Each row was made from one walk, in order. Every step used is in the known rows, and no mark comes twice. Write each row's walk.
In the rows, zero is written as 128.
Known rows
d-s-v: [140 115  60 136 111 172 108 121 166  99 104 125 125  87 163 142 136 185
 164 171 161  66 118 169 173 135 165 141 145  93 177 119]
x-y-c: [148 110 109 121 127 161 130 152 166 130  98 161 131 127 129 117  89 132
  69 161 124 139 140  61 143  84 145 129 116 162 113 121]
e-q-y: [107 104 144 121 102 141  91 133 188 165 103 182 141 150 133 120 108 117
 158 164 119  62 128 141 115 152 182 102 175 114 108 119]
q-e: [118 120  91 146 119 162  89 136 146 149 151 134 136 161 128 114 140  80
 154 172 106  84 152 168 116 109 132 115 176 114 109  99]
v-s: [123 138 132 111  70 162 129 145 160 131  98 210 135 161 147 105  83 158
 153 133 105  85 100 154 126 110 144 132 140 116 123 155]
b-s-d-f: [138 175 145 145  73 149 155 135 142  90 102 182  96  95 162 127 120 209
 135 145 110  88 132 126 128 106  54 166 152 109  92 181]
t-y: [131 131 159 119 134 117 126 145 159 147 143 176 108 132 134  82 116 103
 101 175 129  93 104  89 132 147 129 160 133 141 142  97]
a-y: [133 122 172 122 106 158 145 143 181 159 171 180 123 141 150  90  93 108
 125 135 101  68 122 111 120 108 141 166 160 128 130 121]
y-t: [152 153 142 111 106 131 134 155 158 108 109 121 118 182 142 125  96 114
 116 152 139 139 122 102 161  62  94 138 121 123 125 148]
x-y-q: [114  94 168 142 122 185  95 158 173 162  62 175 132 152 171 108  77 175
 129 163 131 122 106 142 117 105 159 140 138 158  98 130]
f-d-s-b: [100 158  63 151 101 141 137 147 119  98 121 112 141 112 131 111 142 167
 129 137 127  82 130 147 177  96 127 124 145 130 150 167]
v-s-b-e: [134 132 124 142  83 167 104 137 105 114 148 182 153 177  91 109 140 143
 113 129 108  66  88 178 131 116 114 125 163 130  85 130]
t-y-q-e: [108 104 135 138 140 167  59 154 157 157 127 161 117 171 158 103 126 114
 132 166 122  95 134 155 104 106 140 134 185 144 111  82]
v-s-b-e-q: [ 92 132 138 124  72 132  78 135 122 145 109 185 133 193 145 111 100 168
 180 136 126  70  90 184 117 122 149 114 187 141  81 147]
t-y-q-e-b-s-v: [122 125 115 142 109 175  94 169 167 137 117 168 130 119 150 161 138 170
 119 156 174  76  91 183 175 151 185 110 177 116 160 141]
c-y-q: [122 100 194 118 127 181  93 162 158 148  74 171 119 172 181 100  76 173
 122 175 163 104 119 138 103  89 156 159 142 150 100 109]
a-y-q-e-b: [ 66 121 124 144 100 146  74 162 185 166 130 134 156 179 153 146 128 111
 142 158 121  99 110 181 129 112 181 131 185 145 130 162]
e-b-s-d: [119 175 122 133  52 152 178 169 128 131 127 150 107 114 134 149 108 181
 116 148 137  68 105 145 169 101 148 137 144 106  99 209]
r-e-b-s: [ 98 157 158 136  67 163 123 186 135 138 153 155 131 144 112 135  99 173
 134 141 136 110  73 191 115 150 151 119 170 109 104 171]
s-d-f: [133 166 117 144  84 141 146 117 154  88  95 164 108 106 172 123 129 184
 138 153 102  91 148 116 144  99  55 173 145 119 105 168]
d-f: [136 147 137 141 106 131 119 117 158  98  96 161 126 120 161 112 125 164
 155 153 102 112 135 128 115 122  53 163 144 127 109 140]
e-b-s: [113 156 169 130  74 139 143 180 132 148 134 153 132 134 113 144  98 167
 140 146 144 101  71 174 122 145 155 118 150 115 102 191]
d-s: [120 125 113 131 100 143 121 127 146 108 117 122 107 102 151 110 104 189
 185 175 132  89 111 154  98 121 133 167 134  98 133 134]
x-y-t: [134 144 161 140 109 156 137 162 190 124  94 156 121 172 131 123  92 105
  99 180 129 151 120  95 150  80 121 131 117 127 129 163]
x-y: [114 116 143 162 111 173 135 145 185 163 102 180 141 127 121 104 100 111
 121 196 107 112 115 124 125 140 165 128 127 132 117 143]
y-q-e-r: [131 104 156 125  98 142  81 144 160 163  75 141 127 144 145 115 142 117
 183 184 107  62 135 179 113  97 158  96 183 129  57 160]
f-d: [135 168  97 151 102 153 170 170 135 129 112 126  90 117 138  83 116 106
 155 131 108 104 132 103 176  81  92 144 161 127 109 142]

Write each row's walk
[126 104 179 112 138 147  89 159 155 151  90 173 109 155 181  92  87 170
 115 149 145 111  97 119 122 111 134 163 143 165 115  97] -> t-y-q
[106 100 146 144 132 191  62 156 159 154 115 161 124 183 159 108 119 117
 138 185 136  91 149 169  90  91 154 132 185 132 100  89] -> c-y-q-e
[117 137 154 116  97 151  93 157 195 118 107 157 121 195 141 129  97 113
 118 155 132 123 129 118 138  91 130 115 164 112 125 130] -> r-e-q-y-t
[125 102 179 128 100 153  81 150 168 164  73 158 121 150 144 109 140 112
 171 204 119  58 140 174 101  98 169 103 184 127  59 158] -> c-y-q-e-r
[ 93 142 189 143  86 166 109 194 144 156 129 173 125 155 124 141 103 162
 132 167 156  98  87 188  94 133 173 116 177 117  96 176] -> c-y-q-e-b-s
[146 125 163 127  68 136 110 136 130 136  95 172 142 145  96 110 155 130
 156 165 100  40  96 180 128 116 142  99 169 125  48 186] -> v-s-b-e-r
[119 136 156 125  98 140  92 151 177 106 106 156 122 184 128 136 115 135
 119 157 142 104 118 124 131  91 128 117 158 111 121 151] -> d-s-b-e-q-y-t
[144 128 116 149 102 155 105 132  94 119 160 143 153 168  85 111 153 125
 112 139 116  69  97 168 136 120 106 128 158 135  80 114] -> s-b-e
[109 175 115 137  48 169 163 172 130 123 139 152 106 120 132 142 108 185
 112 146 131  75 106 157 164 104 147 139 157 102 101 195] -> r-e-b-s-d
[137 133  50 153 108 178 128 137 165  94  99 124 102  74 166 130 139 177
 167 160 156  71 124 153 191 117 149 145 161  93 177 128] -> f-d-s-v
[116 100 159 130  98 153  81 132 175 161 118 192 132 159 116 115 120 115
 157 163 115  53 114 151  95 156 167 110 189 112  84 107] -> b-e-q-y
[ 90 129 130 130  82 123  76 128 118 136 115 154 123 173 146 112 108 180
 191 150 136  73  94 182 107 125 144 128 187 136  84 141] -> d-s-b-e-q
[125 124 101 143 100 182  95 165 160 134 110 153 140 123 150 168 134 175
 134 148 171  77  96 200 177 140 183 102 177 111 150 150] -> y-q-e-b-s-v
[ 74 138  89 148  95 127  89 152 171 156 137 113 164 171 126 151 146  85
 150 174 119  99 116 183 142 127 173 116 170 130 133 166] -> q-e-b
[141 135 149 145  75 135 121 142 124 124  96 140 117 116  99 105 165 136
 169 171 106  46 104 168 131 107 127 112 176 120  51 185] -> f-d-s-b-e-r
[101 105 143 138  95 150  75 130 169 145 118 184 139 149 114 121 130 140
 153 163 121  47 114 165  98 156 172 106 188 109 100 121] -> d-s-b-e-q-y
[149 100 119 100 117 146  92 144 160 128 109 167 124 150 128 125 102 136
  94 137 128  98 139  81 125  95 146 116 159 149  90  96] -> b-e-q-y-c
[ 74 132 117 117  81 146  69 142 149 145 117 150 120 182 176  99  77 162
 193 150 122 104 115 178 113 127 152 125 194 131 104 110] -> r-e-q
[135 117 140 128  92 132  99 136 158 159  97 138 130 134 123 114 154  87
 183 195  98  54 141 173 119 111 154  91 179 114  66 164] -> q-e-r
[102 162 146 142  62 178 150 180 140 136 118 169 100 133 146 145 107 183
 107 166 150  67 115 154 145  89 163 139 163 110  94 196] -> c-y-q-e-b-s-d
[141 151 186 116 114 152 134 167 175 110 104 150 108 193 142 115  90 104
  92 191 162 134 132  90 137  63 117 149 122 118 129 141] -> c-y-t
[134 133 172 118 100 141  99 152 183 122 106 163 116 195 128 131 104 110
 123 158 134 111 117 113 130  91 122 119 161 113 105 137] -> b-e-q-y-t
[105 147  87 121  83 147 123 142 131 119 114 176 185 166 126 120 122 153
 102 120 115  73 115 165 179 106 151  96 135 141 144 172] -> v-s-b
[119 180 140 149  66 141 152 139 152  92 100 176 105 101 160 140 125 206
 134 149 113  94 123 135 134 113  69 163 154 113 100 202] -> e-b-s-d-f
[127  97 188 112 118 176 101 155 171 161 110 174 120 161 191  98  71 174
 130 120 125  94 110 134 114  83 142 169 161 157 108 117] -> a-y-q
[ 99 143 167 139  82 157 109 187 136 153 132 159 129 150 125 147 106 168
 144 147 145 102  81 193 106 132 160 110 176 119  94 179] -> y-q-e-b-s
